Each row comes from the steps of one path. Every step used is in the known rows, and no mark comes twice. Write the path behind each row, first mark first.
Known rows
mabelo/gika: [ 26  43 -16   5   5  18   1 -33   0   3 -14   5  -8   4  -2  -6 -10  15
  -7]
gika/kenadar/gidov: [ 16  27  15 -19 -52   2  12 -71  21  37 -19  28  23 -25  -1  11  29 -28
  13]
kenadar/tapu/kupuluk: [ 11  15  17  11 -28  -9 -35 -37  25  16  26  22  24 -29  -4  53   5  -5
 -20]
kupuluk/tapu: [  1 -28  -7 -16  -7  26 -26 -18   4 -13  -9 -25   5   5 -39  -5  18   2
 -13]
gidov/kenadar/tapu/kupuluk: [ 15  13   6  -8 -62 -15 -49 -39  20 -12  35  37  67 -42 -22  42 -15  -8
 -14]
mabelo/gika/vanom/tapu/kupuluk: [ 16  41   9  21 -16  15 -53 -49  46 -23  16 -14  12 -23   0  21   7  11
   2]
supan/gidov/kenadar: [  6  25  -1 -37 -46   3  11   2  -5 -30 -29  24  37  11   0 -24   7  -2
   4]
vanom/gika/mabelo: [-12  30  11  20  -7   9  24  11 -17 -41 -41 -32  23   0 -58 -19  -4 -17
  21]
gidov/kenadar/tapu: [ 13 -19 -13 -26 -49 -11 -31 -43  -7 -13  19  37  65 -28 -47   6 -21  -8
 -13]
kenadar/gika/vanom: [-20  15   1  -7   8  -9 -36 -65  15  21   7  19   7 -21  19  19   7  -5
  -3]
supan/gidov/kenadar/tapu/vanom/gika: [ -2  34   3 -23 -66   6  -9 -29 -28 -34 -14  58  78 -10 -45  28 -12  22
  -6]
supan/gidov: [  1  26  10 -17 -13   8  26   3   0  -1 -36  10  -6  25  18 -13  28  -1
   0]
supan/gidov/kenadar/tapu: [ 15   7  -4 -44 -61  -3  -6 -39  -9 -15 -16  47  59  -3 -30  -7   6  -9
 -14]
datap/gidov/kenadar/tapu/vanom/gika/mabelo: [   7   34    1   -5  -90   26   16  -29  -16  -28   16   27   91  -40
 -100   27  -14   13   10]
tapu/vanom/gika/mabelo: [-17  50  19  32 -28  -5   1  20  -8 -37 -10  -5  28 -19 -40  12   4  11
  29]
vanom/gika/kenadar/tapu/kupuluk: [  8  15  27   5 -40  -6 -24 -63   2  -1 -17   5  62 -40 -44  66  -7 -20
  11]
kenadar/gika: [  3   9   4 -10  14  -8  -1 -44  -7  14 -15  26   1  -8   1  16 -14  -7
 -15]
datap/gidov/kenadar: [ 17   1 -17 -29 -47  36  31  -6  -3  -6  14   9  39  -7 -30  -2 -16   8
   0]
gidov/kenadar/gika: [  8   7  -7 -29 -19 -12 -16 -44 -11 -14  -8  41  45 -23 -18   4 -34  -8
  -9]

Which path is each row?
[-15  -2  -2   3 -12  35 -32  -7 -14 -32  -6 -13  24  -2 -56  32   2  33
  -5] : kupuluk/tapu/vanom/gika
[-13 -34   8  -3  -8   2 -35 -22  19 -27  15 -18  19 -13 -25  -8  13  -4
  11] : gika/vanom/tapu
[ -9  -9  12 -11 -41  15 -39 -36  -8 -24 -24 -16  48 -22 -58  41  15  17
  26] : kupuluk/tapu/vanom/gika/kenadar
[ -3   4  20 -13 -39 -16 -69 -61  34 -39  20  22  64 -51 -14  33 -14 -12
   0] : gidov/kenadar/gika/vanom/tapu/kupuluk
[ -6  -7   2  -5 -28  12 -49 -10  12  -9  20  -1  10 -13 -20  28  26  30
  -5] : kupuluk/tapu/vanom
[ -3   8  -7  -7 -53  -2 -36 -32 -28 -32  22  48  85 -35 -65  41 -38  23
  -5] : gidov/kenadar/tapu/vanom/gika
[  2  33  17   1  -7 -22   4 -36   4  -4 -29  10  11 -20 -22  -7   7 -27
   7] : kenadar/gika/mabelo
[  6  33  13 -12 -35  25  29 -68  -8  13 -47  14  37 -16 -37  14   5 -24
  12] : vanom/gika/kenadar/gidov
[ 35  40   2  -4 -60 -23 -43 -96  13  31  12  51  43 -49 -14  53   7  19
  14] : mabelo/gika/kenadar/tapu/vanom
[  5 -18   9 -13 -28  -2  -5 -67 -23  -1 -33   7  59 -23 -69  30 -14 -20
  12] : vanom/gika/kenadar/tapu
[ -8   9   4  13 -19   2 -21 -30 -23  -5  15  34  41 -21 -47  51 -18  25
 -10] : kenadar/tapu/vanom/gika
[  7 -24  -4 -41 -41  29  -6 -72   8 -19  14  17  60 -29 -54   5 -17  -3
  -5] : datap/gidov/kenadar/gika/vanom/tapu
[  6  31   6 -17 -42 -28  -9 -37  -1 -32 -21  24  51 -34 -38 -18 -13 -28
  12] : gidov/kenadar/gika/mabelo
[  8  -3  19  -9 -66 -40 -45 -64  14  28  25  46  51 -52 -14  59  19   5
  20] : gika/kenadar/tapu/vanom
